What can hang from each mark:
q449: q119 q641 q656
q641: q449
q248: q119 q218 q865
q119: q248 q337 q449
q865: q248
q218: q248
q656: q449

Known rows, with every way that one mark hangs from another:
q656{q449{q119{q337} q641}}: [  7.9   8.4   4.4   9.6 -32.5  -4.7   1.5  -5.5  15.1  11.8  13.6 -14.9
  -2.2 -24.0   6.7  31.4   7.0   8.3   8.6]
q656{q449{q119}}: [ 10.1  -3.5  12.9  13.0 -22.0 -31.6   6.8 -30.2  25.6  21.2  -2.4   6.6
  -2.9 -29.5 -21.8  22.6   2.4  -6.2  41.6]
q641{q449{q119{q248} q656}}: [ 14.5 -14.3   8.1  -9.5   6.9  -4.7 -22.9  -2.8   9.9  -7.7   2.4  -9.2
  11.8 -18.7  -2.6  -8.1  14.9  14.9  13.3]
q656{q449{q119{q248 q337} q641}}: [ 11.1   5.5   5.8  10.5 -23.2 -10.4 -12.2  -2.2 -10.1  16.2  23.3 -32.1
  16.2 -34.4  17.1  11.6  -7.3   9.2 -11.6]
q865{q248{q218}}: [ -0.2 -14.5   4.4  35.6  44.0 -35.6  -4.1 -25.9  20.0   0.7   3.7  -0.2
  14.2   8.6 -10.3  -9.2 -17.7  -8.6  12.2]
q449{q641}: [ 20.9  -7.2  14.4   9.5  -4.1   2.9   5.3   4.1  16.1   8.0  -4.5   2.3
  10.9 -21.2 -12.5   6.0  -5.9  -3.2   0.4]
q865{q248{q119{q337 q449} q218}}: [-19.3   2.5 -21.0  12.9  37.9  -9.3   2.7  -4.6 -11.6  -6.2  -1.1  -6.4
  -7.6  47.9  11.4   2.1   5.8  -1.3   7.5]
q865{q248{q119{q449} q218}}: [ -5.8  -4.9 -15.7  25.0  45.5 -21.3   8.8 -15.9  -5.4 -11.4  -4.0  -3.5
   3.3  23.2  -9.4   4.6   5.1   8.3  24.4]
q641{q449{q119{q248 q337}}}: [  5.5  -3.0   1.5 -12.3  -1.7 -12.9 -38.1  -1.4  -2.9   5.0  -2.7 -22.6
   4.4   4.2  18.9 -11.0   3.1   1.7 -13.3]
q865{q248{q119 q218}}: [-17.0   8.2   2.6  45.3  43.7 -21.3   5.9 -23.9  19.6 -13.2   7.1  -0.6
   9.3  13.1 -10.5   0.1 -20.9  -4.9  24.8]
q218{q248}: [ 15.4  -7.3   3.9  -5.7   0.1 -25.8   6.9 -18.0  10.5  17.5  14.1   0.6
  12.5 -23.8 -12.6 -20.4  -0.5 -26.8  18.6]
q865{q248{q119{q337} q218}}: [-31.3  15.7  -8.1  35.3  30.4  -6.7  -1.6 -11.3   9.7  -8.4  13.8  -3.9
  -3.1  36.3  10.0   2.1 -19.6 -14.2   9.9]
q248{q119}: [-12.8  12.4  17.6  12.7  -8.1   5.2  16.7 -10.9  21.6   3.8  -5.8  19.2
  -5.1  -2.6 -24.4   9.2  -9.6 -22.4  29.2]
q119{q248 q337 q449{q641}}: [ 17.7 -13.8  -5.8 -22.6  -3.5   1.4 -13.0  27.0 -35.0  19.7  -0.9 -19.9
   9.3  -0.6  14.8 -11.8   5.5   6.6 -33.5]
q865{q248{q119{q337 q449{q656}}}}: [-13.6  -0.9 -14.2  -0.8  10.6  14.7  22.4   9.3 -13.2   4.9  15.4  13.7
 -10.1  43.3  -1.2  30.2  20.2  -4.0  24.6]
q449{q119 q641 q656}: [ 24.0 -11.8   2.9   7.3 -18.7   7.9  -6.2   6.4  22.9 -14.1   2.8   5.7
  13.1 -27.8 -16.0  26.5  10.4  18.3  11.7]
q449{q119{q337} q656}: [ -7.7  -8.7  -5.3  -5.6 -29.4   6.1 -11.6   0.9  16.5   2.0   4.3  15.3
 -13.7  14.9  -4.7  16.6   6.3 -12.2   6.6]
q641{q449{q656}}: [  3.2 -14.0  11.5 -11.2   8.5  12.8  11.6   2.8  28.2   1.4  -4.7  16.8
  -8.0   1.0 -15.1  -1.2  25.7  -1.5  34.2]
q656{q449{q119{q248} q641}}: [ 25.6  -0.5  15.7  19.5 -15.5 -20.1  -8.6 -10.8  -1.4  12.6  17.2 -25.5
  26.4 -60.1  -5.5  12.4  -3.8  20.4   6.3]
q119{q248{q865} q449}: [ 15.2 -13.8  12.3 -24.4  -3.6  -2.5  10.8   2.7 -30.5  21.2 -30.2  22.7
  -1.0   0.7 -11.7 -11.5  -8.5   1.2 -21.2]
q119{q248 q337}: [ -6.7  -5.3  10.3  -7.9  -5.5  -8.4 -16.7   3.1  -9.2  28.9   6.0  -5.6
   2.1   4.8   5.3 -21.9 -22.7 -30.2 -17.1]

Rows:
[ -5.2   4.1   7.3   3.4 -23.6 -22.8 -17.5 -19.8  -5.4  28.0  15.5 -16.0
   2.8 -20.3   7.6   5.4 -10.6 -11.3   3.3]	q656{q449{q119{q248 q337}}}
[  9.5 -15.3 -13.5 -24.9 -13.2  30.0  10.4  32.8 -10.2   3.7   5.4   5.5
 -10.2  14.9   4.8  14.4  34.4  10.6  -6.5]	q119{q337 q449{q641 q656}}
[ 13.8   3.8  -0.5  -2.5  -3.5  15.2  20.7  11.7  -6.4  -4.2 -10.7   4.8
   0.6  -7.7 -12.6  19.0  22.3  12.8  16.2]	q248{q119{q449{q641}}}
[ -1.5 -17.4  -9.4 -32.4  -8.8  10.7  -6.8  20.8 -30.7  19.4   7.5   4.6
  -7.1  15.9   3.8 -11.7  15.3 -11.8  -9.1]	q119{q248 q337 q449{q656}}
[-16.1  18.9  -5.0  -4.9 -10.9   2.5  16.5  -7.8   2.2   4.6  28.4  -4.9
  -4.8   4.1   5.9  -7.9  -3.0 -28.9  13.5]	q218{q248{q119{q337}}}
[-36.3  17.2  -6.6  15.3   9.2  12.8  -1.2  -1.6  15.9 -14.0  -0.1   2.7
 -21.4  27.6   4.0  -9.2 -13.4 -21.6   7.3]	q248{q119{q337} q218}
[-26.6   5.9 -20.9  -6.4  12.0   9.1   0.0   5.7  -6.4 -12.1 -12.5  -1.6
 -27.3  35.5   3.8  -7.7  12.7  -8.7   5.5]	q248{q119{q337 q449} q218}
[ 12.3 -14.4   4.3  -7.0  -3.1   2.4  -7.6  -4.3  29.6 -13.4  -6.5  10.0
  -3.9  -5.7 -11.7  12.8  28.9  10.9  31.3]	q641{q449{q119 q656}}
[  3.7  -2.8 -10.0  15.3   8.1 -11.2 -44.4   6.1  -6.1 -21.8   9.8 -39.6
  17.1 -12.4  23.8 -18.0 -17.4  17.2 -42.6]	q449{q119{q248{q218} q337} q641}
[ 13.1  13.5 -20.7 -20.3  -5.1  13.1  17.8  19.3 -22.4  -2.6  19.0 -21.1
   2.0  -5.1  15.8   3.3  27.1   1.1  -3.2]	q218{q248{q119{q337 q449{q641}}}}
[ 13.5 -13.4  -3.9  20.1  15.5   0.5 -35.7   5.4   3.8 -32.4  13.8 -20.7
  25.7 -33.0   1.1 -10.1  -6.1  30.0 -16.6]	q449{q119{q248{q218}} q641 q656}
[-12.5   4.5  -5.2   4.6  -0.6  -7.6 -30.3  -8.6  -3.4 -11.3 -16.8  -2.7
  -3.3  13.1  17.4 -20.9 -31.7   2.9 -45.6]	q449{q119{q248{q218 q865} q337}}
[  2.1  -3.6   4.2  12.1   9.3 -16.1 -23.2 -18.0   4.1 -17.0 -23.0   6.7
  11.7  -9.6  -2.9 -22.5 -30.8  13.0 -29.6]	q449{q119{q248{q218 q865}}}
[ 20.0   9.8  26.3  13.9 -18.9  -3.2  10.3  -6.8  -3.5   8.6  -1.8  -5.4
  19.6 -51.2  -3.0  16.3 -18.5  26.8 -11.5]	q656{q449{q119{q248{q865}} q641}}
[ -7.9  20.5 -13.0 -30.1 -16.7  14.8  34.4   8.4 -20.6   5.3  -3.9  20.1
 -16.0  22.1   8.5  -2.6  11.5 -10.8  -6.7]	q218{q248{q119{q337 q449} q865}}
[  9.1  -6.3  -3.8  -2.0 -18.8  14.7 -29.0  20.8  -7.3  -6.8  20.1 -16.5
  16.0 -14.6  11.6   7.5  -1.9  13.7 -23.7]	q449{q119{q248 q337} q641 q656}
[-41.9  30.4   4.0  10.7   0.9  29.5  19.0  -0.4  14.6 -19.2 -19.8  25.9
 -29.1  33.0   4.4  -6.9 -21.2 -12.1 -13.1]	q248{q119{q337} q218 q865}
[ -5.4  23.2  12.6   1.3 -10.8  10.6  39.7 -11.8  11.5  -3.5  -1.3  27.0
   1.4 -15.1 -10.8  -4.8 -14.2 -12.9  10.2]	q218{q248{q119 q865}}
[-28.8  17.3  -9.3  -8.0   2.7  26.9  23.1   8.2  -6.8 -16.1 -30.1  25.4
 -29.9  44.4   7.5  -3.4   1.9   2.3 -13.9]	q248{q119{q337 q449} q218 q865}
[-26.4  22.3  12.7  21.3   8.7  20.3  23.1 -11.7  24.5 -24.0 -27.6  30.2
 -15.3   8.5 -12.1  -5.3 -21.6  -3.3   5.8]	q248{q119 q218 q865}
[-12.0  -6.8  -8.6 -19.3  12.4   3.7  -5.2  10.0 -27.8   6.7 -25.1   7.1
 -15.7  27.1  19.7 -31.0 -12.9   1.1 -45.3]	q119{q248{q218 q865} q337 q449}
[  6.5  12.2  -4.0 -18.7  -7.2   7.0  43.2  -3.5 -12.0  -1.4 -10.3  24.4
  -5.9  -2.6  -8.2   0.1  14.1  -2.6  11.6]	q218{q248{q119{q449} q865}}
[ 24.3 -23.3  -1.4 -15.2  -4.7  18.0  17.7  24.2  -2.9   1.6  -4.3   8.5
   1.7  -9.8 -16.1  12.6  33.6  17.4  11.3]	q119{q449{q641 q656}}
[ 19.5 -11.2   9.3  -7.2   7.9 -23.3 -29.8 -12.0   5.9   0.8  -9.8 -17.7
  16.5 -19.4   0.4 -14.1   2.4   8.9   2.6]	q641{q449{q119{q248}}}
[ 13.5 -18.0  -9.9 -25.7  -3.1  22.2  -6.4  36.7 -31.5   7.7  13.2  -9.5
   4.9   1.0  10.9  -7.2  20.3  10.2 -23.7]	q119{q248 q337 q449{q641 q656}}
